Known rows, with every way that one mark hangs from another:
pubana{sisope}: [-1.12  1.86 -1.64 -2.17 -1.82 -1.70 -0.68 -1.15 -3.09 -2.61 -2.12 -2.55
 -0.38 -3.00 -1.26  3.38 -0.23 -1.88  0.31 -0.58  2.44  1.51 -1.65]
laza{selogo{zufuse{puvamem{sisope{pubana}}}} sotot}: [-2.02  3.43 -2.00 -2.06 -0.32 -3.34 -1.45 -1.53 -2.21 -3.24 -2.01 -1.93
 -1.17 -1.21 -0.27  1.91  3.65 -1.16 -0.04 -1.77  3.03  1.69 -1.48]
nomub{gotos{sisope{kepiru{selogo{zufuse}} pubana}}}: [-4.71  3.44 -2.46 -0.72 -3.31 -1.76 -0.73 -1.92 -4.47 -3.20 -0.37 -1.28
  0.35 -2.22 -2.41  2.35 -0.09 -2.03 -1.75 -3.54  2.06  0.77 -1.42]
nomub{gotos}: [-2.41  1.35 -1.18 -0.37 -1.74 -0.03  0.21 -1.31 -3.81 -1.68 -1.23 -1.40
  0.20 -3.23 -2.61  2.65  0.71 -2.29  0.24 -1.39  3.02  1.44 -1.84]
tuker{kepiru{selogo{laza{sotot} zufuse{puvamem}} sisope}}: [-0.07  1.20 -2.59 -0.19 -1.89 -1.82 -2.93 -1.83 -4.23 -3.60 -3.48 -0.48
 -4.26 -1.99 -0.70  2.63  1.34 -1.31  0.82 -1.08  1.62  2.34 -0.91]
gotos{nomub sisope{kepiru{selogo} pubana puvamem}}: [-5.55  4.71 -2.56 -2.61 -2.35 -3.90  0.36 -2.19 -4.43 -2.44 -0.18 -1.65
  1.64 -1.33 -1.04  4.37  0.20 -2.23 -1.94 -1.82  1.65  1.93 -2.23]
laza{selogo}: [-1.99  1.73 -1.77 -0.52 -0.66 -1.27  0.07 -0.78 -3.12 -1.53 -2.28 -1.57
 -0.74 -1.56 -1.96  2.69  1.44 -1.73 -0.07 -1.11  3.17  1.82 -1.73]
kepiru{selogo{laza{sotot} zufuse} sisope{pubana puvamem}}: [-2.79  1.64 -1.67 -0.78 -2.23 -1.82 -2.66 -1.73 -4.38 -3.54 -1.84 -1.20
 -2.43 -2.94 -1.35  3.06  1.08 -0.22 -0.49 -1.53  2.92  1.47 -1.17]
puvamem{sisope{kepiru{selogo{laza{sotot}}} pubana}}: [-2.30  3.81 -3.75  0.27 -1.36 -4.01 -2.71 -1.20 -5.18 -4.15 -1.99 -1.12
 -1.19 -2.73 -1.17  3.39  1.95 -2.54 -2.21 -1.36  4.23  1.65 -1.15]
zufuse{puvamem{sisope}}: [ 0.21  1.80 -1.63 -2.89 -0.47 -3.47  0.09 -1.48 -2.43 -2.70 -2.41 -1.12
  0.17 -2.65 -1.16  3.00  1.33 -1.25  0.74 -0.55  2.51  2.08 -1.82]
tuker{kepiru{selogo{laza} sisope{pubana puvamem}}}: [-3.57  1.05 -3.75 -1.51 -2.97 -2.55 -1.19 -2.72 -4.64 -2.64 -1.90 -0.89
 -2.40 -2.35 -0.39  3.54  0.00 -0.25 -1.40 -1.40  2.71  2.11 -1.10]
kepiru{selogo}: [-1.51  1.44 -1.61 -0.48 -1.40 -1.58 -0.50 -0.30 -4.19 -1.13 -2.19 -0.62
 -0.30 -3.74 -2.63  3.77 -0.14 -0.93 -0.84 -0.75  2.42  1.41 -1.16]
sotot{laza{selogo{zufuse{puvamem{sisope}}}}}: [ 0.82  2.62 -1.71 -2.07  0.32 -3.19  0.04 -1.88 -2.06 -4.82 -3.68 -1.11
 -1.48  0.09 -1.19  2.90  2.77 -0.25  1.19 -2.32  1.53  2.77 -1.76]
selogo{laza{sotot} zufuse{puvamem{sisope{kepiru pubana}}}}: [-0.50  3.31 -2.59 -1.51 -0.98 -4.78 -1.78 -2.41 -3.97 -4.64 -2.48 -2.20
 -1.03 -0.84 -0.10  1.91  2.57 -2.10 -0.35 -1.60  3.18  1.53 -1.85]
tuker{kepiru{selogo sisope{puvamem}}}: [-3.08  0.63 -3.26 -1.21 -2.56 -1.45 -0.43 -1.75 -3.57 -1.02 -2.23 -0.54
 -2.34 -3.26 -1.09  3.07 -0.11 -0.66 -1.04 -0.90  2.02  2.58 -1.24]
zufuse{puvamem{sisope} selogo{laza}}: [ 0.68  2.36 -2.53 -2.50  0.16 -4.70 -0.15 -1.66 -3.65 -4.48 -2.37  0.28
  0.03 -1.05 -0.59  2.96  2.31 -1.43  0.98 -1.82  2.76  2.60 -1.83]
gotos{nomub sisope{kepiru{selogo{zufuse}} pubana}}: [-3.28  3.59 -1.85 -1.24 -2.49 -3.19 -1.09 -1.84 -4.27 -4.05 -0.85 -2.13
  0.78 -1.46 -1.22  3.90 -0.44 -2.44 -1.16 -2.53  0.66  1.41 -1.81]
puvamem{sisope{kepiru{selogo{laza{sotot} zufuse}} pubana}}: [-1.43  3.14 -3.08  0.59 -1.70 -3.73 -3.15 -1.35 -4.81 -4.71 -2.27 -1.54
 -1.53 -2.35 -1.26  2.59  1.65 -1.94 -1.89 -2.04  3.28  1.30 -1.13]
laza{selogo sotot}: [-2.63  2.63 -1.80  0.53 -0.26 -0.85 -0.87 -0.43 -3.40 -1.38 -2.18 -1.86
 -1.34 -1.92 -1.44  2.68  2.78 -2.73 -0.17 -0.68  3.77  2.00 -1.72]
laza{selogo{zufuse{puvamem{sisope{kepiru}}}} sotot}: [-1.16  3.84 -2.67 -0.94 -0.13 -3.58 -1.12 -1.02 -2.72 -2.94 -2.84 -1.52
 -1.86 -0.33 -1.05  0.89  3.77 -2.54 -0.11 -1.77  3.01  2.26 -1.88]
zufuse{puvamem selogo{laza{sotot}}}: [-0.89  3.17 -2.06 -1.23  0.19 -3.38 -0.43 -1.19 -4.68 -2.86 -2.38  0.06
 -0.65 -0.99 -0.54  2.92  3.18 -2.28  0.85 -1.24  3.18  2.58 -1.79]
tuker{kepiru{selogo sisope{pubana puvamem}}}: [-4.63  1.10 -3.76 -2.01 -3.16 -2.14 -0.43 -2.20 -3.71 -1.00 -1.53 -1.03
 -1.93 -3.21 -0.50  3.37 -0.13 -0.25 -1.95 -1.44  2.41  2.12 -1.06]
selogo{laza zufuse{puvamem}}: [ 1.39  0.91 -0.42 -1.65 -0.93 -2.79 -0.40 -1.96 -3.76 -3.31 -2.98 -1.53
 -0.78 -0.95 -1.55  2.47  0.64 -0.52  1.57 -1.02  1.77  1.39 -1.87]
laza{selogo{zufuse} sotot}: [-1.69  2.02 -1.15  0.92 -0.52 -0.60 -1.34 -0.69 -2.98 -1.97 -2.50 -2.27
 -1.78 -1.59 -1.45  1.83  2.61 -2.07  0.16 -1.29  2.78  1.68 -1.68]

Rows:
[-1.71  2.90 -3.68 -0.80 -1.73 -4.53 -1.71 -1.45 -4.96 -4.14 -2.04 -0.80
 -0.54 -2.39 -1.64  3.43  0.54 -1.60 -2.05 -1.83  3.68  1.41 -1.22] -> puvamem{sisope{kepiru{selogo{laza}} pubana}}
[-0.57  4.32 -2.45 -1.61 -1.74 -3.78 -2.51 -1.02 -5.02 -3.70 -3.09 -1.08
 -2.46 -1.01 -1.65  2.18  1.25 -1.77 -0.09 -1.30  2.37  1.49 -1.22] -> pubana{sisope{kepiru{selogo{laza{sotot} zufuse{puvamem}}}}}
[-3.57  2.94 -2.27 -0.61 -2.30 -1.08  0.31 -2.11 -3.93 -2.92 -0.86 -1.62
  0.74 -1.92 -2.19  2.43  0.46 -3.96 -0.43 -2.35  2.75  1.70 -2.34] -> nomub{gotos{sisope{kepiru}}}
[-4.48  4.18 -3.28 -0.38 -1.72 -3.71 -1.05 -1.57 -5.85 -1.61 -1.54 -1.12
 -0.76 -1.85 -1.46  3.03  1.74 -1.61 -2.72 -1.20  4.10  1.59 -1.56] -> sisope{kepiru{selogo{laza{sotot}}} pubana puvamem}
[-0.50  4.14 -3.11 -0.89 -0.37 -4.55 -1.99 -0.91 -4.89 -3.62 -2.95  0.10
 -1.59 -1.94 -1.60  2.90  2.54 -2.33 -0.68 -0.77  3.51  2.21 -1.38] -> zufuse{puvamem{sisope{kepiru{selogo{laza{sotot}}}}}}
[-6.02  3.94 -2.36 -1.69 -3.43 -2.25  0.19 -2.56 -4.26 -2.31  0.06 -1.16
  0.88 -1.78 -2.22  1.96  0.24 -1.12 -2.27 -3.50  2.16  0.97 -1.71] -> nomub{gotos{sisope{kepiru{selogo{zufuse}} pubana puvamem}}}
[-3.80  2.75 -3.28 -1.01 -2.28 -3.13 -0.22 -0.75 -4.97 -0.91 -1.68 -1.11
 -0.17 -2.71 -2.11  3.21 -0.25 -1.46 -2.77 -1.72  3.17  1.29 -1.25] -> sisope{kepiru{selogo} pubana}
[-2.63  3.75 -2.07 -0.83 -1.70 -2.63 -0.63 -1.18 -4.46 -3.24 -1.31 -1.26
  0.82 -1.87 -1.84  4.56 -0.19 -3.48 -0.68 -1.49  1.20  2.20 -2.05] -> gotos{nomub sisope{kepiru{selogo}}}
[ 0.77  1.79 -0.52 -0.60 -0.56 -2.31 -1.38 -1.75 -3.93 -3.23 -2.99 -1.73
 -1.40 -1.31 -1.11  2.44  2.00 -1.45  1.44 -0.60  2.29  1.64 -1.91] -> selogo{laza{sotot} zufuse{puvamem}}
[-7.01  4.59 -3.01 -2.12 -3.17 -2.50  0.71 -2.33 -4.65 -1.64  0.33 -0.66
  1.29 -2.16 -2.17  2.73  0.53 -1.75 -2.60 -2.88  3.08  1.34 -1.88] -> nomub{gotos{sisope{kepiru{selogo} pubana puvamem}}}
[ 0.50  1.00 -0.66  1.27 -0.93 -1.04 -2.13 -1.55 -4.13 -3.72 -2.74 -2.38
 -1.46 -2.15 -1.34  2.62  1.55 -2.03  0.79 -0.73  2.54  1.40 -1.82] -> selogo{laza{sotot} zufuse}
[-0.01  3.48 -2.35 -2.65 -2.13 -4.27 -1.52 -1.25 -4.84 -3.77 -3.08 -0.78
 -1.83 -0.68 -2.06  2.26 -0.14 -0.79  0.02 -1.63  1.79  1.18 -1.32] -> pubana{sisope{kepiru{selogo{laza zufuse{puvamem}}}}}
[-1.44  4.00 -3.39 -2.67 -0.54 -4.76  0.33 -2.43 -2.90 -4.58 -3.33 -1.63
 -1.21  1.00 -0.63  2.40  2.77 -0.78 -0.70 -3.31  2.18  2.41 -1.81] -> sotot{laza{selogo{zufuse{puvamem{sisope{kepiru pubana}}}}}}
[-3.91  3.26 -3.18 -1.48 -2.19 -4.16 -0.04 -1.86 -5.63 -1.61 -1.66 -0.84
 -0.12 -1.41 -1.80  3.06  0.37 -0.66 -2.64 -1.56  3.56  1.32 -1.64] -> sisope{kepiru{selogo{laza}} pubana puvamem}
[-4.30  1.43 -2.29 -2.74 -2.45 -2.11 -0.41 -1.31 -3.71 -1.34 -1.28 -0.71
 -0.87 -3.80 -1.76  3.73 -0.19  0.11 -1.31 -1.41  3.00  1.67 -1.20] -> kepiru{selogo sisope{pubana puvamem}}
[-0.11  2.44 -1.29 -1.91  0.02 -2.31  0.85 -1.73 -2.93 -3.20 -3.72 -1.19
 -1.48  0.48 -1.63  2.97  2.22 -0.13  1.13 -2.15  1.29  2.48 -1.83] -> sotot{laza{selogo{zufuse{puvamem}}}}
[-3.50  3.83 -3.12 -2.59 -2.43 -3.40 -0.06 -0.96 -4.35 -1.09 -1.76 -1.18
 -0.55 -2.29 -2.08  2.62 -0.14 -1.16 -1.95 -1.10  2.62  1.69 -1.62] -> pubana{sisope{kepiru{selogo} puvamem}}
[-1.47  3.09 -2.37 -1.67 -2.65 -3.60 -1.28 -1.72 -4.82 -3.38 -2.38 -1.42
 -1.46 -1.02 -2.04  2.14 -0.27 -0.57 -1.08 -1.69  2.13  1.23 -1.51] -> pubana{sisope{kepiru{selogo{laza zufuse}} puvamem}}
[-3.69  3.61 -2.24 -1.91 -2.04 -3.22  0.00 -2.42 -3.86 -3.73 -0.66 -3.04
  1.63 -1.20 -0.35  4.28  0.08 -3.90 -0.69 -1.74  1.74  1.87 -2.55] -> gotos{nomub sisope{kepiru pubana}}
[-0.32  1.64 -1.40  0.04 -0.40 -1.08  0.14 -1.59 -3.09 -3.64 -3.49 -1.92
 -1.58 -0.36 -1.84  3.13  1.62 -0.73  0.46 -2.31  1.53  2.33 -1.71] -> sotot{laza{selogo{zufuse}}}
[ 0.29 -0.52 -2.61  0.66 -2.60 -1.00 -2.64 -1.86 -4.27 -4.10 -3.28 -0.87
 -3.70 -2.48 -1.32  2.95 -0.60 -0.87  0.23 -1.62  1.35  1.94 -0.86] -> tuker{kepiru{selogo{laza zufuse} sisope}}
[-4.37  4.70 -2.45 -2.13 -2.23 -4.43 -0.44 -2.72 -5.31 -4.10 -0.50 -1.42
  1.07 -0.47 -0.95  4.51  0.36 -2.19 -1.40 -1.80  1.97  1.89 -2.31] -> gotos{nomub sisope{kepiru{selogo{laza}} pubana puvamem}}
[-3.71  0.44 -3.07 -1.64 -3.34 -1.88 -0.96 -2.38 -3.42 -1.69 -1.80 -1.55
 -2.28 -2.86 -0.55  2.49 -0.36  0.30 -1.66 -2.00  1.42  1.80 -0.93] -> tuker{kepiru{selogo{zufuse} sisope{pubana puvamem}}}
